What can hang from each mark
q656: q357 q581 q904
q219: q886
q732: q357
q886: q219 q357 q581
q357: q114 q656 q732 q886
q581: q656 q886
q820: q219
q114: q357
q904: q656

Every row comes from one small tree of marks. The marks that hang from a mark follow it in brackets, in the order of their numbers. Every link used is in the known rows. Which tree was each row made from?
Known rows
q581(q886): [-0.87,-0.56,1.00,-0.35,1.39,-0.74,-0.77,1.36,-0.38,-0.59,-1.23,0.45,-0.78,0.22,0.18,0.83,-0.61,-0.35,0.95,-0.93,-0.77,0.18]
q114(q357(q656(q581 q904) q886(q219))): [-1.58,-3.88,-0.67,0.49,3.39,0.04,2.92,-0.82,1.74,-0.85,0.47,-0.05,-0.89,-1.59,-2.09,1.90,2.86,-1.56,1.29,0.71,-0.48,-2.53]
q732(q357(q114 q656(q581 q904) q886(q219))): [-2.20,-1.26,0.57,-1.00,3.16,0.76,0.74,-0.95,0.18,-2.21,2.09,1.09,-0.44,-1.91,-0.35,1.79,2.74,-0.54,0.03,-2.31,0.14,-2.76]
q656(q357(q114 q886) q904): [-1.00,0.44,0.39,0.77,0.53,0.67,-2.01,1.07,1.43,-0.93,0.35,-0.75,-0.23,-1.67,-0.12,-0.18,1.68,-2.53,1.87,-1.20,-0.10,-3.78]
q732(q357(q886)): [-0.17,0.05,0.69,-0.19,1.25,0.04,-2.42,0.79,1.13,-1.24,0.37,-0.03,-0.93,-0.39,-0.52,2.10,-0.93,-1.25,1.25,-1.53,-0.56,-1.12]
q219(q886(q357(q114 q656(q904)) q581)): [-2.49,-0.48,1.12,1.34,0.43,0.98,-0.59,-0.50,-1.70,-1.53,2.12,1.14,-0.80,-1.29,0.34,-1.47,0.60,-1.41,-0.23,-5.52,1.36,-3.36]
q904(q656(q357(q114))): [-0.64,0.32,1.13,-0.26,-0.98,0.42,-1.96,-1.91,1.88,0.59,0.87,0.16,0.55,-0.30,5.14,-2.35,2.44,-0.08,0.33,0.26,0.25,-2.53]
q904(q656): [-0.18,-0.93,0.28,0.43,0.70,0.14,-0.46,-1.17,1.08,0.65,0.56,0.79,-0.13,0.12,2.74,-0.62,1.77,1.03,-0.36,0.53,-0.42,-0.17]
q886(q357(q732) q581(q656)): [-1.99,-1.34,0.91,0.09,0.49,1.67,-0.36,-2.65,0.92,-0.12,1.67,1.93,-0.15,0.74,-0.01,-1.05,0.51,-0.58,-0.89,-3.84,0.85,-1.94]
q656(q357(q114 q732 q886(q219)) q581 q904): [-2.21,-0.79,-0.26,-0.28,1.73,1.02,1.79,0.04,1.34,-1.62,1.01,0.75,0.13,-1.35,-2.25,1.30,4.43,-2.03,1.82,-1.65,-0.19,-5.40]
q820(q219(q886(q357 q581))): [-1.70,-0.61,0.05,-0.04,-0.69,-0.67,1.29,-1.24,-1.82,-1.35,0.13,0.95,-0.99,-1.25,-0.18,1.09,-0.56,1.10,1.54,-2.64,0.77,-3.16]
q820(q219(q886(q357(q656(q581 q904) q732)))): [-3.64,-2.33,0.74,0.11,0.84,2.81,3.11,-1.19,-0.87,-1.11,1.26,3.09,-0.20,-1.64,-2.27,1.07,4.70,-2.42,1.63,-1.26,-0.80,-3.61]
q656(q357(q732 q886(q219)) q581 q904): [-1.79,-1.92,-0.85,0.82,2.65,0.24,2.67,0.35,2.27,-1.20,0.30,0.82,-0.22,-1.27,-3.53,2.39,4.09,-2.11,2.99,-0.53,-0.56,-5.17]
q219(q886(q357(q114 q656(q904) q732) q581)): [-3.30,-0.56,1.44,1.15,-0.02,2.48,-0.87,-0.02,-2.24,-1.15,3.48,2.24,-0.67,-0.11,-0.72,-1.20,2.21,-2.27,-0.40,-6.56,1.05,-3.78]
q820(q219(q886(q357(q656(q904) q732) q581))): [-3.47,-2.12,0.70,0.93,0.02,2.13,0.98,-0.64,-2.81,-0.51,3.10,2.67,-1.04,-0.75,-1.32,0.64,3.29,-0.74,1.08,-3.73,0.47,-3.76]
q357(q114 q732 q886(q219 q581(q656(q904)))): [-2.09,-1.59,0.29,-0.16,3.05,1.62,0.33,-0.68,-1.07,-1.24,2.87,1.78,-0.50,-0.41,-0.44,0.26,3.41,1.01,-1.27,-5.15,0.36,-2.65]
q656(q357 q581(q886) q904): [-1.93,-0.89,-0.01,0.72,3.06,-0.50,1.82,1.34,2.52,-0.56,-2.72,0.30,0.51,-1.65,-2.19,0.10,1.85,-3.57,3.00,1.06,-0.43,-4.56]
q886(q219 q357 q581(q656(q904))): [-1.34,-1.85,-0.23,0.96,1.92,-0.65,1.83,-3.30,1.15,-0.74,1.49,0.80,-0.82,-1.77,0.98,-0.08,0.04,1.17,-0.01,-3.03,1.40,-3.16]
q357(q114 q656(q581 q904) q732 q886(q219)): [-2.83,-2.25,0.30,-0.59,2.82,2.18,2.04,-0.26,-1.04,-1.65,2.70,2.10,-0.37,-0.70,-2.06,1.51,5.21,-0.45,-0.68,-2.94,-0.45,-1.91]
q886(q219 q357(q732) q581(q656)): [-1.75,-1.88,0.56,-0.30,0.56,0.31,1.06,-3.73,0.38,-0.59,2.49,1.89,-0.79,0.37,1.22,0.21,0.59,1.58,-0.60,-4.25,1.07,-2.11]
q820(q219(q886(q581))): [-0.99,-0.69,-0.34,-0.31,0.31,-0.52,1.81,0.44,-3.04,-0.70,-0.28,1.03,-0.33,-0.76,-0.80,0.70,0.95,1.88,0.85,-1.50,0.41,-2.16]
q732(q357): [-0.13,0.95,0.51,-0.51,-0.11,0.18,-1.77,-0.28,0.55,-0.18,0.80,0.03,0.12,-0.12,0.58,0.44,-0.90,-1.07,0.60,-0.36,0.27,-1.30]

Which tree is each row?
[-2.03,-3.94,0.16,-0.86,2.02,0.97,2.23,-1.27,0.87,-0.65,1.44,1.19,-0.92,0.46,-1.80,2.32,3.37,-1.12,0.79,-0.62,-0.84,-1.47]
q114(q357(q656(q581) q732 q886(q219)))
[-0.88,-1.29,0.72,-0.33,0.59,-0.30,1.46,-1.68,-0.24,-0.13,-0.95,1.29,0.30,-1.35,2.25,-1.09,1.96,0.78,1.83,-0.87,0.20,-3.87]
q820(q219(q886(q581(q656(q357)))))
[-1.45,-0.11,1.37,0.60,-1.16,0.98,-0.49,0.01,0.03,-1.26,0.76,1.49,-0.90,0.09,-0.70,0.85,0.02,-2.43,1.67,-3.59,-0.59,-2.31]
q219(q886(q357(q732)))
[-3.56,-0.73,1.58,0.30,0.75,3.15,1.20,-0.57,-0.38,-1.76,1.72,2.58,0.17,-1.02,-1.70,-0.90,3.47,-3.89,0.13,-4.09,-0.20,-3.75]
q219(q886(q357(q114 q656(q581 q904) q732)))
[-1.39,-0.20,0.78,0.00,0.32,2.01,-0.95,-0.17,-1.37,0.14,2.34,0.64,0.24,-0.68,1.21,-1.64,2.52,-0.87,-1.50,-1.24,0.43,-0.36]
q357(q114 q656(q904))
[-1.83,-1.57,0.46,-0.15,0.80,-0.21,-1.25,-1.48,0.36,-0.74,2.98,1.20,-1.03,0.58,2.78,0.44,3.83,1.96,0.60,-3.73,0.64,-4.20]
q904(q656(q357(q114 q732 q886(q219 q581))))
[-2.03,-0.61,-0.48,0.55,1.02,0.29,-0.57,0.60,-0.55,-1.05,2.85,0.35,-0.68,-0.46,-1.22,0.93,3.07,-0.43,1.34,-3.94,1.05,-5.53]
q656(q357(q114 q732 q886(q219 q581)) q904)
[-1.94,-0.73,0.19,-1.39,0.85,0.52,1.35,-0.84,1.06,-1.81,0.74,0.86,0.04,-0.43,-0.93,1.46,3.38,-0.62,1.52,-1.86,-0.26,-3.98]
q656(q357(q114 q732 q886(q219)) q581)
[-2.11,-1.79,0.56,-0.92,1.60,0.61,0.98,-2.00,2.16,-1.22,1.15,1.60,-0.10,-0.34,1.84,0.90,5.07,0.34,1.11,-1.38,-0.67,-4.19]
q904(q656(q357(q114 q732 q886(q219)) q581))
[-1.86,0.03,1.26,0.90,1.17,2.11,-0.41,0.22,0.06,-0.27,1.08,1.87,0.97,-0.49,0.49,-3.15,3.53,-2.91,0.58,-4.23,0.62,-5.73]
q219(q886(q581(q656(q357(q114 q732) q904))))
[-1.51,-3.33,-0.34,0.87,3.26,1.00,0.75,-0.79,1.16,0.00,2.03,0.84,-1.01,-0.19,-1.51,0.90,2.62,-1.04,0.48,-2.49,0.06,-3.68]
q114(q357(q732 q886(q219 q581(q656(q904)))))
[-1.12,0.88,0.37,-0.79,1.18,0.32,-2.98,0.63,-0.75,-1.68,1.47,-0.03,-0.50,-0.08,-0.59,0.66,-0.88,-0.11,-0.44,-4.15,1.14,-2.50]
q732(q357(q114 q886(q581)))
[-0.78,-1.58,0.12,-0.33,1.04,0.01,0.35,0.32,-0.58,-1.14,1.74,0.98,-1.48,0.50,-1.02,3.21,1.63,1.08,0.87,-2.52,-0.89,-0.53]
q357(q732 q886(q219))
[-1.75,-1.31,0.64,0.97,0.68,2.67,-0.31,0.60,-1.07,0.86,2.98,1.89,-0.01,0.59,-1.10,-0.48,3.94,-1.94,-0.45,-1.14,-0.25,-0.56]
q357(q656(q904) q732)
[-1.22,-2.46,-0.70,0.06,1.01,-0.39,0.25,0.01,-0.27,-0.41,2.04,0.06,-1.45,1.00,-2.13,2.38,0.85,0.08,0.98,-2.41,0.46,-2.93]
q114(q357(q732 q886(q219 q581)))
[-2.17,-1.61,-0.07,1.81,0.93,0.48,-0.10,-1.31,-0.11,-0.16,2.32,0.65,-0.86,-0.79,-0.82,-0.49,0.50,-0.85,-0.18,-2.83,1.70,-2.29]
q886(q357(q656(q904)) q581)
[-2.39,-0.14,0.04,0.22,1.80,2.39,0.26,1.09,1.83,-1.14,0.30,0.77,0.81,-1.03,-3.41,-0.05,4.25,-4.23,1.45,-1.31,-0.38,-5.21]
q656(q357(q114 q732 q886) q581 q904)
[-2.22,-0.81,2.20,-0.99,1.25,1.10,-0.87,-0.89,0.58,-0.46,1.38,1.78,-0.02,-0.70,3.26,-0.85,3.59,-1.20,1.42,-2.36,-0.73,-3.82]
q581(q656(q357(q114 q732) q904) q886(q219))
[-2.96,-1.07,1.66,-1.91,-0.62,1.48,2.19,-2.78,-1.57,-2.07,0.29,2.04,-0.04,-1.91,1.36,0.09,2.29,-0.01,0.30,-1.78,-0.21,-2.01]
q820(q219(q886(q357(q114 q656(q581)))))
[-1.62,-0.08,1.50,-0.13,1.56,2.09,-3.41,0.62,-0.35,-1.23,2.80,0.64,-0.67,-1.03,0.69,0.46,1.70,-2.11,-0.14,-2.91,-0.15,-1.59]
q732(q357(q114 q656(q904) q886))
[-2.45,-0.82,0.43,-0.19,-1.18,0.94,0.77,-0.78,-2.28,-0.98,1.46,1.95,-0.86,-0.23,-1.23,1.29,1.16,0.18,1.43,-3.60,0.45,-3.54]
q820(q219(q886(q357(q732) q581)))
[-0.95,-1.51,0.48,-0.70,1.46,0.34,2.17,-1.15,-1.85,-0.44,-0.64,1.87,0.17,-0.96,1.17,-0.56,1.58,2.10,0.03,-1.76,-0.09,-1.58]
q820(q219(q886(q581(q656))))
[-1.56,-1.82,-0.41,0.80,2.72,1.39,2.83,-0.27,0.59,0.02,0.18,1.12,0.63,-1.02,-2.16,-0.61,3.32,-1.74,-0.51,0.70,0.09,-1.23]
q357(q656(q581 q904))
